Every row comes from one small tree of marks. The marks that hang from a mark follow it in brackets, in the order of their numbers. Every link used is in the known rows. Which tree was each row made from?
Known rows
J323[J793]: [ -2  12   6  13  16  12  23 -36   4  24 -39 -10   5  17  44  69  16 -26
 -23  20]
J80[J277 J600]: [ 19  13   2   1  10  44  38 -26  12  25 -19   2  17  22  24  18  24 -26
 -34  -9]
J907[J80 J559]: [ 17  59  15  17   6   6  17 -21  28  28 -24 -10 -26  20  27 -20  23 -59
 -32 -21]
J77[J80[J277 J600] J323[J793]]: [ 22  21  -4  10   4  61  42  -9   6  48  -8   4  -5  10  38  42  16 -45
 -52  43]
J323[J77[J80[J277 J600]] J793]: [ 32  11  -9  34  20  73  46  -3  -2  30  -7  -4  13  21  45  45  23 -46
 -82   8]
J793[J323[J77[J80[J277]]]]: [ 50  30  -4  57  10 -22  16  19  26  25 -10 -22  15  18  33  34  26 -45
 -79  12]
J600[J80[J793[J323]]]: [  6  30   6  32   2 -19  23  -5  70   4 -35 -20  20  32  57  -3  17 -39
 -22  32]
J793[J323]: [ 16  33   3  23   9 -37  13 -25  35  16 -45 -24   4  18  31  46  14 -27
 -25  25]
J77[J323[J793]]: [  0  26   8  -7  11  15  21 -29  14  30 -39 -10 -15  13  43  63  10 -27
 -31  64]
J323[J77[J80] J793]: [ 23  20  -6  43  21  34  23  -5   4  23 -34 -10  -1  24  60  61  18 -44
 -65  12]
J600[J80]: [ 11  27   3  26   2  13  16  -9  21  10 -30  -3  -8  36  47  10  21 -36
 -29  -7]
J793[J323[J77[J80[J277 J600]]]]: [ 51  31  -9  37  18  23  30  12  25  21 -12 -22  18  25  27  17  23 -51
 -85  12]
J77[J80 J323[J793]]: [  9  28   0  25   2  17  22 -12  12  42 -32  -3 -23  13  48  62  11 -39
 -36  48]
J600[J80[J277]]: [ 24  15   1  34  -4   9  20   1  18  15  -4   3   8  29  37  14  32 -31
 -37  -9]
J323[J77 J793]: [  9  16   3  12  30  28  23 -20   1  18 -40 -20   6  23  50  63  12 -31
 -59  28]
J559[J277 J907]: [  7  16  21  11  28  15  31 -24  12  28 -49 -16   6  21  34  40  17  56
 -29  33]
J600[J80[J793]]: [  0  19   2  23   5  20  27 -12  53   5 -29   1  16  38  64 -12  18 -34
 -19   5]
J559[J277 J907[J80[J600 J793[J323]]]]: [  7  23  11   1  29  21  45 -34  58  27 -48 -39  22  18  53 -32  10  35
 -42  64]
J80[J277 J793[J323[J77]]]: [ 25  19   2  19  24 -18  25  -2  55   7 -19 -31  43  13  37  16  27 -33
 -70  39]
J80[J277]: [ 16  12   4  20   3   0  19 -21  13  24 -14   1  15  14  21  38  32 -19
 -32  -6]
J600[J80[J277 J793]]: [  8   8   2  36  -3  13  30  -1  47  12  -8   0  30  28  51  -8  31 -36
 -30   2]
J559[J277]: [ 21  20  13  15  15   0  15 -24  13  20 -40   1   8  17  37  48  21  23
 -24  24]

Which tree is each row?
[ 25  22   1   2  30  26  43  -6  50   6 -22 -28  46  25  38  -3  24 -38
 -76  38] : J80[J277 J600 J793[J323[J77]]]
[ 30  12  -8  30  23  70  51   3  38  19  -8   1  33  25  51 -12  25 -46
 -76  -7] : J323[J77[J80[J277 J600 J793]]]
[ 28  19  -3  60  -4 -26  30  -3  66  26 -10 -15  30  12  37  28  30 -38
 -38  13] : J77[J80[J277 J793[J323]]]
[ 18  64  13   0  15  46  36 -27  27  31 -28  -8 -24  27  28 -38  17 -62
 -37 -22] : J907[J80[J600] J559]
[  9  31  -3   1  11  59  46 -10  57  29 -35   3   0  30  54 -16   8 -48
 -37  32] : J77[J80[J600 J793] J323]
[ 26  22  -5  41   5  15  45 -12  61  27 -14 -13  34  16  36   5  25 -44
 -41  13] : J77[J80[J277 J600 J793[J323]]]
[  6   7   2   1  15  52  50 -28  41  21 -20   2  36  19  36   0  26 -26
 -32   1] : J80[J277 J600 J793]
[ 22  20  -3  40  23  32  27   6  46  13 -35  -8  22  31  64   3  19 -41
 -61  -1] : J323[J77[J80[J793]]]
[ 25  68  20   9  24  17  39 -24  66  28 -33 -25   1  17  34 -37  20 -23
 -38  43] : J907[J80[J600 J793[J323]] J559[J277]]
[ 20  24  -2  12   3  57  45  -4  52  37 -15   8  12  16  43 -14  24 -43
 -48  29] : J77[J80[J277 J600 J793] J323]
[ 12  19  -2  11  15  12  46 -29  61  18 -21 -19  39  17  31   7  24 -30
 -37  32] : J80[J277 J600 J793[J323]]
[ 16  26   1  53   4 -27  26 -12  72  21 -39 -18  20  17  48  20  21 -39
 -24  17] : J77[J80[J793[J323]]]
[ 29  24   0  39  15  -7  26  18  59   0 -10 -27  34  29  49  -6  26 -44
 -75  39] : J600[J80[J277 J793[J323[J77]]]]
[ 43  40  -7  48  16 -18   7  10  33  16 -35 -28   5  27  45  35  14 -46
 -69  18] : J793[J323[J77[J80]]]
[ 34   7  -5  53  11  29  28   2  -2  31  -6  -7  13  16  46  61  28 -40
 -75  10] : J323[J77[J80[J277]] J793]
[ 15  31   3  13  31 -14  27 -10  61   1 -45 -34  30  23  52  15  15 -34
 -59  45] : J80[J793[J323[J77]]]
[  0  10  19  12  20  19  34 -32  42  30 -43 -21  18  18  60 -21  18  41
 -32  38] : J559[J277 J907[J80[J793]]]
[ 30  58  27  19  11   3  18 -14  21  33 -24  -8 -21  15  29 -11  29 -13
 -34  10] : J907[J80 J559[J277]]
[ 24  18   0  31  -6  18  26  -4   6  48  -4   1  -9   5  37  64  23 -38
 -45  47] : J77[J80[J277] J323[J793]]
[ 15  52  22  -1  26  52  48 -26  48  27 -23  -8   4  20  43 -47  23 -18
 -33  16] : J907[J80[J600 J793] J559[J277]]
[ 10  31  -1  22   1  17  25  -4  59  30 -36   2  -3  17  56   3  16 -39
 -30  35] : J77[J80[J793] J323]
[ -1  26   3   1  21  25  45 -41  66  21 -51 -42  18  28  51 -43   8 -11
 -37  33] : J559[J907[J80[J600 J793[J323]]]]
